In the rows, zero is written as 128.
Known rows, with every step that occurs:
kobez/furil/davo/liti: [137 163 141  55 107 164 131 109 101 102 150 108 152 113 124 108 150 126
 130 164]
pibav/pepugoz/kobez/furil: [133 136 133  55 100 171 119 139 160  94 130 107 131 109 103 109 145 144
 118 209]
pibav/liti/kipif/furil: [128 124 141  58 135 165 135 123  74  99 149 101 158 126 108 103 117 151
 121 190]
kipif/liti/davo: [133 140 156  56 164 124 129 132 109 103 109 101 139  78 123 107 120 126
 153 142]
pibav/pepugoz/kobez/furil/kipif/liti: [138 136 138  51 119 154 127 137 161  95 133 107 140  99 107 104 147 139
 119 199]
kipif/furil/davo/liti/pibav/pepugoz: [130 159 147  54 146  77 132  99 114  94 134 103 152 113 122  94 145 192
 158 167]
kobez/furil/davo/liti/kipif: [133 157 145  55 103 166 130 115  88 104 156 106 151 116 124 106 149 126
 116 167]
pibav/liti/davo: [127 145 138  57 135 182 126 127 110 101 125 106 144  87  99 121  95 111
 132 198]
kobez/furil: [133 134 140  58 106 176 125 119 106  91 144 108 163 128 120 115 157 133
 116 171]
pepugoz/kobez/furil/davo/liti/kipif: [126 143 147  63  80 189 125 132 126 100 137 101 138 105 104 101 169 169
 125 200]
furil/davo/liti/pibav/pepugoz/kobez: [132 169 143  59 130 114 129 113 139 114 125 102 122  97  97  96 124 156
 154 170]
kipif/liti: [142 130 150  58 168 125 137 123  98 104 118 100 147 110 121  99 132 146
 162 124]
pepugoz/kobez/furil/kipif: [131 123 144  62  89 183 128 128 142  87 133 104 166 110  97 106 180 173
 116 205]
furil/kobez: [137 136 139  60 112 142 137 120  81 104 117 110 166 184  81 111 123 184
 148 174]
pepugoz/kobez: [127 121 144  68  98 175 123 133 132  93 113  99 143 118  88 103 159 191
 142 194]
davo/liti: [126 146 135  64 136 151 126 113  95 108 122 102 143  94 109 113 120 130
 172 153]
furil/davo/liti: [137 165 145  59 129 130 137 104  83 110 132 104 142 113 105  97 126 144
 155 148]
furil/kipif/liti/pibav: [142 117 152  57 177  83 144 113 127  97 126 102 179 106 100  95 140 155
 130 142]
liti/pibav/pepugoz/kobez: [122 130 138  63 136 109 112 135 201 103 110  99 120 102  85 107 126 173
 132 196]
liti/kipif: [122 106 152  65 115 153 128 137  58 101 139  96 155 142 100  98 132 155
  99 167]

Rows:
[118 140 143  62 128 133 131 119  65 109 135 100 154 119 113 105 126 160
 155 168] | davo/liti/kipif/furil/kobez
[140 123 156  53 164 105 144 118 102  93 125 104 181  90 107 100 136 131
 123 151] | furil/kipif/liti/davo
[133 154 134  53 103 166 122 134 157 101 133 107 124  97 106 107 140 137
 129 204] | pibav/pepugoz/kobez/furil/davo/liti
[127 150 143  64  91 172 122 126 161 101 128 101 134  98 100 105 167 176
 138 199] | pepugoz/kobez/furil/davo/liti/pibav
[123 135 137  61 129 121 111 135 206 101 117 101 123  98  91 110 134 166
 126 201] | liti/pibav/pepugoz/kobez/furil
[140 131 146  54 141 132 136 115 132  92 146 107 179 106 120 107 161 132
 113 160] | kobez/furil/kipif/liti/pibav
[128 158 147  56 135  86 130 104 129  94 131 102 148 108 118  92 153 202
 160 179] | kipif/furil/davo/liti/pibav/pepugoz/kobez
[126 131 139  59 133 111 117 132 205  99 121 102 135  97  89 108 138 164
 117 202] | liti/pibav/pepugoz/kobez/furil/kipif
[139 148 149  54 166 102 129 130 176 110 121 101 121  87 117  97 133 153
 151 152] | kipif/liti/pibav/pepugoz/kobez/furil/davo
[136 132 151  60 183  94 130 125 145 109 111  98 136  99 114 101 127 159
 163 129] | kipif/liti/pibav
[141 120 149  55 169  90 141 122 152  97 124 102 166  96  97  94 142 158
 128 161] | furil/kipif/liti/pibav/pepugoz/kobez
[119 151 131  64 142 125 116 125 170 113 113 100 118  71  98 113 114 143
 168 179] | davo/liti/pibav/pepugoz/kobez
[135 167 139  53 115 146 126 113 134 105 148 108 141 104 121 109 141 122
 126 172] | kobez/furil/davo/liti/pibav/pepugoz
[132 155 149  56 136  96 137  95  82  91 137 103 165 122 125  93 154 192
 162 158] | kipif/furil/davo/liti
[131 127 147  62 110 160 128 131 167  92 128 102 156  98 100 104 176 177
 125 195] | pepugoz/kobez/furil/kipif/liti/pibav
[134 169 143  57 140 105 130 109 125 114 128 103 127 102 101  98 115 145
 151 158] | furil/davo/liti/pibav/pepugoz
